Every row comes from one small tree of marks. The marks that hang from a mark follow it in brackets, in the order of their numbers. Every link used is in the known rows. Which tree was each row made from?
Known rows
K386(K917(K67 K842)): [ 0.00  0.05 -0.07 -0.11 -0.01  0.04 -0.01  0.00  0.04  0.04  0.00  0.07
  0.01  0.01  0.05  0.00  0.08 -0.07 -0.10 -0.07 -0.12  0.13 -0.12  0.15
 -0.03  0.02]
K917(K550(K720)): [ 0.08  0.04 -0.02  0.07  0.00  0.12  0.05  0.29 -0.07 -0.04 -0.08  0.20
  0.11  0.06 -0.01  0.04  0.01  0.04 -0.12  0.07 -0.06  0.03 -0.13  0.11
  0.15  0.07]
K842(K917(K67)): [ 0.03  0.02 -0.12 -0.08  0.02  0.05 -0.29 -0.09  0.15  0.16 -0.17  0.07
  0.00  0.00  0.02 -0.07  0.12 -0.04 -0.08 -0.01  0.05  0.04 -0.11  0.22
 -0.06  0.03]
K67(K917): [ 0.06 -0.01 -0.02 -0.01 -0.03  0.10  0.21 -0.01 -0.09 -0.03 -0.05  0.02
  0.08  0.00  0.03  0.03 -0.12 -0.03 -0.12 -0.05  0.01  0.05 -0.09 -0.04
  0.02 -0.04]
K720(K550(K923)): [ 0.18  0.00  0.04  0.08 -0.03  0.08  0.00 -0.39  0.10  0.06  0.15  0.08
  0.20  0.04 -0.03 -0.02 -0.28  0.07 -0.07 -0.07 -0.05  0.02 -0.08  0.06
  0.06  0.01]
K474(K550(K299 K923) K967): [ 0.07  0.04  0.05  0.10 -0.07  0.11  0.10 -0.29  0.03  0.06 -0.01  0.25
  0.11  0.02  0.03 -0.03 -0.69  0.14 -0.26  0.02  0.07  0.00 -0.35  0.04
  0.21  0.10]
K474(K550(K299)): [ 0.11 -0.01  0.02 -0.03 -0.05  0.06  0.03  0.00  0.19  0.03  0.06  0.07
  0.01  0.01 -0.03 -0.10 -0.14  0.09 -0.17  0.12  0.04 -0.01 -0.20 -0.02
  0.10  0.07]
K550(K960): [-0.11 -0.04 -0.01  0.01 -0.05 -0.04  0.00  0.08  0.11 -0.04  0.12 -0.10
  0.04 -0.06  0.06 -0.03  0.39  0.02 -0.11  0.04 -0.02  0.00  0.13  0.01
  0.00  0.02]
K967(K474): [ 0.09  0.13  0.01 -0.07  0.03 -0.12  0.05 -0.06 -0.18 -0.01  0.09 -0.03
  0.00  0.00  0.03  0.03  0.05  0.03 -0.03  0.05  0.07 -0.01  0.04 -0.01
  0.01  0.08]
K967(K474(K550)): [ 0.15  0.14 -0.01 -0.11  0.04 -0.06  0.03  0.02 -0.06  0.00  0.13 -0.04
  0.00  0.00  0.00 -0.02 -0.20  0.08 -0.09  0.07  0.04  0.01 -0.08 -0.04
  0.01  0.10]
K299(K550): [ 0.00 -0.03 -0.05 -0.02  0.00  0.07 -0.03 -0.09 -0.12  0.00  0.11 -0.03
 -0.01  0.00 -0.02  0.01 -0.10  0.09 -0.03  0.05 -0.04  0.03  0.03  0.00
  0.01  0.00]
K550(K299 K923 K960): [ 0.01 -0.04  0.05  0.02 -0.14 -0.02  0.12 -0.27  0.21  0.03  0.09  0.13
  0.13 -0.03  0.08 -0.09  0.36  0.08 -0.31  0.02  0.08 -0.03  0.02  0.07
  0.19  0.07]
K67(K917(K386 K550)): [ 0.13  0.11 -0.06 -0.05  0.00  0.15  0.24  0.15 -0.14 -0.07 -0.02  0.07
  0.13 -0.02  0.03  0.04 -0.20 -0.03 -0.31 -0.09 -0.12  0.10 -0.16  0.08
  0.14 -0.02]
K386(K917(K67 K550(K299) K842)): [ 0.04  0.08 -0.08 -0.09 -0.05  0.10  0.06  0.17  0.09  0.06 -0.08  0.20
  0.10  0.01  0.05 -0.04  0.25  0.01 -0.31  0.03 -0.17  0.14 -0.24  0.19
  0.17  0.07]
K550(K299): [ 0.05 -0.02  0.05  0.01 -0.06  0.00  0.04 -0.08  0.05  0.04  0.00  0.09
  0.02  0.01  0.00 -0.04  0.09  0.04 -0.10  0.10  0.06 -0.02 -0.08  0.01
  0.10  0.06]
K299(K550(K474 K923 K960)): [ 0.00 -0.12  0.00  0.05 -0.03  0.02  0.11 -0.27  0.21 -0.01  0.25  0.03
  0.16  0.00  0.07 -0.06  0.43  0.15 -0.34  0.01  0.03  0.00  0.16  0.00
  0.12  0.06]
K923(K550): [-0.11 -0.03 -0.02 -0.01  0.01  0.07 -0.02  0.06 -0.11  0.00  0.15  0.03
  0.19 -0.01 -0.03  0.00  0.08 -0.13 -0.09 -0.05 -0.04  0.03  0.01  0.05
  0.00 -0.08]
K67(K917(K550(K299 K923) K842)): [ 0.11  0.06  0.02 -0.03 -0.14  0.19  0.39  0.03  0.02 -0.08 -0.12  0.24
  0.24  0.03  0.07 -0.08  0.09  0.04 -0.47 -0.07 -0.07  0.14 -0.30  0.15
  0.36  0.02]
K67(K917(K386 K550(K299) K842)): [ 0.10  0.12  0.05 -0.08 -0.09  0.16  0.33  0.23 -0.04 -0.14  0.01  0.12
  0.13  0.00  0.05 -0.06  0.04 -0.03 -0.43 -0.01 -0.14  0.15 -0.27  0.19
  0.29  0.03]
K842(K917(K550(K474 K720 K923))): [ 0.20 -0.03  0.00  0.08  0.01  0.14 -0.08  0.07  0.28  0.03 -0.13  0.38
  0.26  0.13  0.04 -0.03  0.14  0.06 -0.32 -0.03  0.10  0.06 -0.18  0.25
  0.21  0.15]
K967(K474(K550(K720 K923 K960))): [ 0.20  0.10  0.03 -0.04 -0.06 -0.01  0.15 -0.17  0.05 -0.02  0.21  0.16
  0.17  0.03  0.08 -0.04 -0.05  0.14 -0.29  0.05  0.11  0.01 -0.06  0.10
  0.14  0.18]
K67(K917(K550)): [ 0.06  0.03 -0.09  0.00 -0.01  0.16  0.23  0.23 -0.10 -0.05 -0.13  0.06
  0.15 -0.01  0.03  0.03 -0.04  0.01 -0.23 -0.04 -0.10  0.08 -0.14 -0.01
  0.12 -0.03]
K720(K550(K474 K960)): [ 0.01 -0.12  0.07  0.16  0.00 -0.04 -0.02  0.02  0.35 -0.03  0.35 -0.15
  0.21 -0.01  0.00 -0.07  0.48  0.07 -0.20  0.11 -0.06 -0.01  0.13 -0.04
  0.01  0.06]
K550(K474 K720 K923): [ 0.19 -0.05  0.12  0.13  0.00  0.03  0.16 -0.21  0.16  0.02  0.02  0.33
  0.18  0.13  0.03 -0.01  0.03  0.05 -0.21  0.00  0.14 -0.01 -0.07  0.08
  0.16  0.10]
K386(K917(K842)): [-0.01  0.01  0.01 -0.09 -0.04  0.03  0.01  0.11  0.02 -0.09  0.09  0.02
  0.03  0.02  0.04  0.04 -0.02 -0.05  0.00 -0.09 -0.10  0.12 -0.06  0.09
 -0.03  0.03]
K299(K550(K474(K967) K720)): [-0.02 -0.05  0.06  0.23  0.06  0.11  0.06 -0.01 -0.19 -0.04  0.14  0.19
  0.09  0.09  0.00  0.11 -0.35  0.14 -0.13  0.17  0.06  0.02 -0.11  0.03
  0.10  0.12]
K386(K917(K67 K550)): [ 0.08  0.06 -0.19 -0.06  0.04  0.09 -0.02  0.11  0.00  0.13 -0.11  0.15
  0.09  0.00  0.03  0.05  0.02  0.00 -0.18 -0.06 -0.16  0.09 -0.13  0.08
  0.02  0.04]
K842(K917): [ 0.02 -0.03 -0.05 -0.06 -0.01  0.03 -0.27  0.02  0.13  0.03 -0.07  0.02
  0.00  0.01  0.01 -0.03  0.03 -0.03  0.01 -0.03  0.08  0.04 -0.06  0.15
 -0.06  0.04]
K923(K550(K474 K720 K960)): [-0.11 -0.14  0.08  0.13  0.00  0.04  0.06  0.23  0.14 -0.07  0.31  0.12
  0.32  0.04  0.01 -0.02  0.61 -0.09 -0.31  0.10  0.03  0.01  0.12  0.07
  0.08  0.02]
K474(K550): [ 0.06  0.00 -0.03 -0.03  0.01  0.07 -0.01  0.08  0.13  0.00  0.05 -0.01
  0.01  0.00 -0.03 -0.06 -0.24  0.05 -0.06  0.02 -0.02  0.01 -0.12 -0.03
  0.00  0.02]
K842(K917(K550)): [ 0.02  0.02 -0.12 -0.05  0.01  0.10 -0.24  0.26  0.12  0.01 -0.15  0.05
  0.08  0.01  0.01 -0.03  0.11  0.01 -0.11 -0.03 -0.03  0.07 -0.12  0.17
  0.04  0.05]
K923(K550(K474 K720)): [ 0.00 -0.10  0.09  0.12  0.05  0.08  0.06  0.16  0.02 -0.03  0.20  0.22
  0.29  0.10 -0.04  0.01  0.21 -0.11 -0.21  0.06  0.05  0.01 -0.01  0.07
  0.07  0.01]

Which tree is each row?
[ 0.10  0.01 -0.13  0.00  0.09  0.04  0.03  0.15  0.17  0.12 -0.06  0.16
  0.14  0.04  0.04  0.03  0.28  0.02 -0.28 -0.01 -0.10  0.07 -0.09  0.03
  0.05  0.07] : K386(K917(K67 K550(K474)))
[ 0.13  0.11 -0.02 -0.10 -0.05 -0.08  0.12 -0.20  0.10 -0.01  0.22  0.00
  0.13 -0.03  0.09 -0.07  0.06  0.12 -0.29 -0.02  0.06  0.00  0.01  0.02
  0.09  0.12] : K967(K474(K550(K923 K960)))
[ 0.13 -0.05  0.01  0.07 -0.01  0.11  0.33  0.21  0.13 -0.02 -0.07  0.15
  0.21  0.04  0.03 -0.04  0.32  0.06 -0.44  0.10  0.02  0.04 -0.18 -0.06
  0.26  0.06] : K67(K917(K550(K299 K474)))
[ 0.06  0.18  0.00 -0.10 -0.03  0.08  0.10  0.14  0.07  0.03 -0.03  0.15
  0.03 -0.01  0.03 -0.13  0.25 -0.02 -0.39  0.07 -0.17  0.12 -0.23  0.29
  0.27  0.06] : K917(K67 K386 K550(K299) K842)
[ 0.06  0.14  0.00 -0.09 -0.04  0.18  0.28  0.30 -0.10 -0.17  0.01  0.04
  0.12 -0.01  0.05 -0.01 -0.05 -0.07 -0.33 -0.10 -0.19  0.18 -0.19  0.18
  0.19 -0.02] : K67(K917(K386 K550 K842))
[-0.06 -0.16  0.13  0.14 -0.06  0.05  0.11  0.16  0.19 -0.03  0.32  0.19
  0.33  0.05  0.01 -0.07  0.71 -0.05 -0.42  0.20  0.09 -0.01  0.04  0.08
  0.18  0.08] : K923(K550(K299 K474 K720 K960))
[ 0.16  0.08 -0.17 -0.06  0.00  0.12  0.06 -0.19  0.03  0.17 -0.14  0.29
  0.18  0.03  0.06  0.04 -0.11  0.03 -0.27 -0.17 -0.12  0.09 -0.17  0.14
  0.11  0.05] : K386(K917(K67 K550(K923)))
[ 0.17 -0.09  0.13  0.16 -0.01  0.00  0.02 -0.15  0.29  0.05  0.24  0.03
  0.17  0.06 -0.05 -0.08  0.19  0.09 -0.19  0.18  0.03 -0.01 -0.07 -0.03
  0.12  0.10] : K720(K550(K299 K474))
[ 0.09 -0.06  0.11  0.09 -0.16  0.04  0.15 -0.24  0.16  0.02  0.08  0.29
  0.17  0.04  0.07 -0.06  0.27  0.10 -0.31  0.09  0.12 -0.02 -0.06  0.15
  0.24  0.13] : K550(K299 K720 K923 K960)
[ 0.06  0.05 -0.04 -0.03 -0.05  0.12 -0.20  0.30  0.14 -0.06  0.06  0.13
  0.13  0.00  0.06 -0.02  0.24  0.00 -0.29  0.02 -0.03  0.08 -0.07  0.36
  0.11  0.14] : K842(K917(K386 K550(K720 K960)))
[-0.01  0.06 -0.14  0.00 -0.04  0.07  0.10 -0.05  0.16  0.11 -0.09  0.13
  0.17 -0.05  0.09 -0.08  0.46  0.06 -0.42 -0.05 -0.12  0.04 -0.01  0.15
  0.19  0.02] : K917(K67 K550(K923 K960))
[ 0.08 -0.04  0.03 -0.01 -0.14  0.05  0.11 -0.20  0.34  0.03  0.14  0.11
  0.14 -0.03  0.06 -0.15  0.11  0.14 -0.37  0.05  0.05 -0.01 -0.10  0.04
  0.19  0.09] : K474(K550(K299 K923 K960))
[ 0.06  0.14 -0.11 -0.05 -0.03  0.07  0.10 -0.15  0.14  0.09  0.01  0.15
  0.15 -0.06  0.10 -0.08  0.27  0.03 -0.48 -0.10 -0.14  0.06 -0.03  0.24
  0.21  0.03] : K917(K67 K386 K550(K923 K960))
[ 0.17  0.09  0.04 -0.08 -0.11 -0.08  0.16 -0.26  0.16  0.03  0.22  0.09
  0.14 -0.03  0.09 -0.12  0.17  0.16 -0.39  0.09  0.12 -0.01 -0.06  0.02
  0.19  0.17] : K967(K474(K550(K299 K923 K960)))
[ 0.16 -0.05  0.07  0.05 -0.15  0.12  0.14 -0.16  0.28  0.01  0.13  0.29
  0.18  0.04  0.05 -0.12  0.02  0.14 -0.38  0.11  0.10 -0.01 -0.17  0.12
  0.24  0.15] : K474(K550(K299 K720 K923 K960))
[ 0.03 -0.05  0.01  0.04 -0.06  0.10  0.02  0.19  0.20 -0.06  0.16  0.06
  0.09  0.00  0.01 -0.06  0.05  0.08 -0.17  0.13  0.00  0.01 -0.05  0.06
  0.05  0.09] : K474(K550(K720 K960))
[ 0.24  0.07 -0.13  0.00 -0.01  0.18  0.10 -0.14 -0.02  0.15 -0.15  0.46
  0.22  0.08  0.05  0.08 -0.21  0.04 -0.29 -0.10 -0.08  0.10 -0.25  0.23
  0.15  0.10] : K386(K917(K67 K550(K720 K923)))
[ 0.00  0.09 -0.13 -0.10  0.01  0.11  0.02  0.26  0.03  0.02 -0.08  0.11
  0.08  0.01  0.05  0.01  0.18 -0.04 -0.20 -0.06 -0.23  0.16 -0.17  0.18
  0.07  0.03] : K386(K917(K67 K550 K842))
[ 0.08  0.17 -0.10 -0.06  0.06  0.07  0.02  0.07 -0.02  0.10 -0.08  0.10
  0.03 -0.03  0.01 -0.03  0.02 -0.03 -0.27 -0.02 -0.16  0.06 -0.12  0.20
  0.11  0.01] : K917(K67 K386 K550)
[ 0.12  0.02  0.04 -0.01 -0.10  0.16  0.12  0.31  0.01 -0.08  0.01  0.31
  0.15  0.08  0.03  0.03  0.09  0.03 -0.22  0.08 -0.10  0.14 -0.26  0.20
  0.22  0.16] : K386(K917(K550(K299 K720) K842))
[-0.05 -0.03  0.11  0.20  0.01 -0.04  0.09 -0.02  0.04  0.01  0.03  0.14
  0.06  0.04  0.02  0.01 -0.06  0.08 -0.21  0.16  0.11 -0.04 -0.14 -0.05
  0.16  0.11] : K550(K299 K474(K967))
[ 0.11  0.11 -0.08 -0.13  0.03  0.04 -0.28 -0.16  0.12  0.15 -0.07  0.09
 -0.04 -0.01  0.03 -0.06 -0.04 -0.08 -0.16 -0.06  0.02  0.06 -0.12  0.31
 -0.04  0.04] : K842(K917(K67 K386))
[ 0.14  0.09 -0.03 -0.09 -0.04  0.09 -0.19  0.10  0.14  0.04 -0.05  0.15
  0.06  0.01  0.01 -0.07  0.04  0.01 -0.27  0.01  0.00  0.06 -0.21  0.28
  0.17  0.12] : K842(K917(K386 K550(K299)))
[ 0.03  0.14  0.00 -0.04  0.08  0.04  0.12  0.26  0.18 -0.01  0.01  0.09
  0.08  0.02  0.04 -0.11  0.41 -0.05 -0.42  0.01 -0.17  0.12 -0.12  0.23
  0.19  0.04] : K917(K67 K386 K550(K474) K842)
[-0.30 -0.09  0.04  0.19  0.03  0.01  0.03  0.20 -0.01 -0.07  0.30 -0.02
  0.28 -0.03  0.04  0.03  0.30 -0.08 -0.32  0.04 -0.02  0.01  0.07 -0.01
  0.06 -0.01] : K923(K550(K474(K967) K960))
[ 0.20 -0.06  0.09  0.15  0.02  0.02  0.05 -0.36  0.27  0.05  0.20  0.10
  0.25  0.08 -0.02 -0.05 -0.04  0.07 -0.18 -0.04  0.00  0.01 -0.04  0.01
  0.09  0.05] : K720(K550(K474 K923))
[ 0.09  0.07  0.03 -0.09 -0.07 -0.10  0.08  0.02  0.12 -0.01  0.25 -0.06
  0.06 -0.05  0.05 -0.11  0.28  0.14 -0.30  0.20  0.08 -0.02 -0.02 -0.03
  0.11  0.16] : K967(K474(K550(K299 K960)))
[-0.10  0.06 -0.05  0.01 -0.05  0.11  0.08  0.42  0.11 -0.05 -0.03  0.12
  0.12  0.00  0.06 -0.09  0.60  0.01 -0.34  0.12 -0.17  0.12 -0.08  0.28
  0.19  0.06] : K917(K67 K550(K720 K960) K842)
[-0.16 -0.09  0.02  0.02 -0.10  0.04  0.02  0.08  0.06 -0.01  0.27  0.02
  0.23 -0.05  0.02 -0.08  0.55 -0.07 -0.31  0.09 -0.01  0.01  0.07  0.05
  0.11 -0.02] : K923(K550(K299 K960))
[-0.06 -0.09  0.14  0.29 -0.04 -0.03  0.02 -0.06  0.21 -0.01  0.33 -0.03
  0.21  0.00  0.02 -0.03  0.17  0.13 -0.29  0.22  0.00 -0.01 -0.05 -0.03
  0.14  0.13] : K720(K550(K299 K474(K967) K960))
[ 0.13 -0.03  0.16  0.29 -0.02  0.04  0.09 -0.44  0.14  0.07  0.18  0.21
  0.26  0.08  0.00 -0.01 -0.35  0.14 -0.28  0.08  0.06 -0.01 -0.22  0.02
  0.22  0.12] : K720(K550(K299 K474(K967) K923))
[ 0.04 -0.03 -0.03 -0.02 -0.08  0.05  0.07 -0.13  0.28 -0.01  0.13  0.03
  0.13 -0.03  0.05 -0.10  0.02  0.10 -0.27 -0.06  0.00  0.01 -0.03  0.03
  0.09  0.03] : K474(K550(K923 K960))
[ 0.11 -0.06  0.08  0.11 -0.14  0.03  0.03 -0.40  0.27  0.05  0.27  0.05
  0.24 -0.01  0.02 -0.11  0.20  0.13 -0.29  0.06 -0.01  0.00 -0.03  0.08
  0.17  0.08] : K720(K550(K299 K923 K960))
[ 0.15  0.13 -0.10 -0.11 -0.01  0.10 -0.21  0.01  0.17  0.17 -0.15  0.20
  0.05 -0.01  0.02 -0.10  0.13 -0.01 -0.36  0.04 -0.03  0.08 -0.25  0.35
  0.17  0.11] : K842(K917(K67 K386 K550(K299)))
[ 0.12 -0.11  0.15  0.15 -0.11 -0.01  0.21 -0.19  0.33  0.01  0.13  0.31
  0.23  0.07  0.08 -0.08  0.50  0.11 -0.42  0.13  0.17 -0.03 -0.01  0.09
  0.27  0.17] : K550(K299 K474 K720 K923 K960)
[ 0.05 -0.10  0.10  0.09 -0.09 -0.07  0.18 -0.24  0.38  0.02  0.15  0.14
  0.19  0.01  0.09 -0.12  0.60  0.10 -0.41  0.06  0.13 -0.04  0.06  0.01
  0.23  0.11] : K550(K299 K474 K923 K960)
[-0.03 -0.12  0.09  0.09 -0.06 -0.09  0.10  0.06  0.35 -0.02  0.17  0.01
  0.09 -0.01  0.06 -0.11  0.74  0.07 -0.31  0.17  0.09 -0.04  0.10 -0.04
  0.14  0.11] : K550(K299 K474 K960)
[-0.01  0.00  0.07  0.19  0.04 -0.01  0.12 -0.24  0.02  0.01  0.00  0.20
  0.14  0.06  0.06  0.05 -0.28  0.07 -0.20 -0.06  0.09 -0.01 -0.11  0.00
  0.14  0.06] : K550(K474(K967) K923)
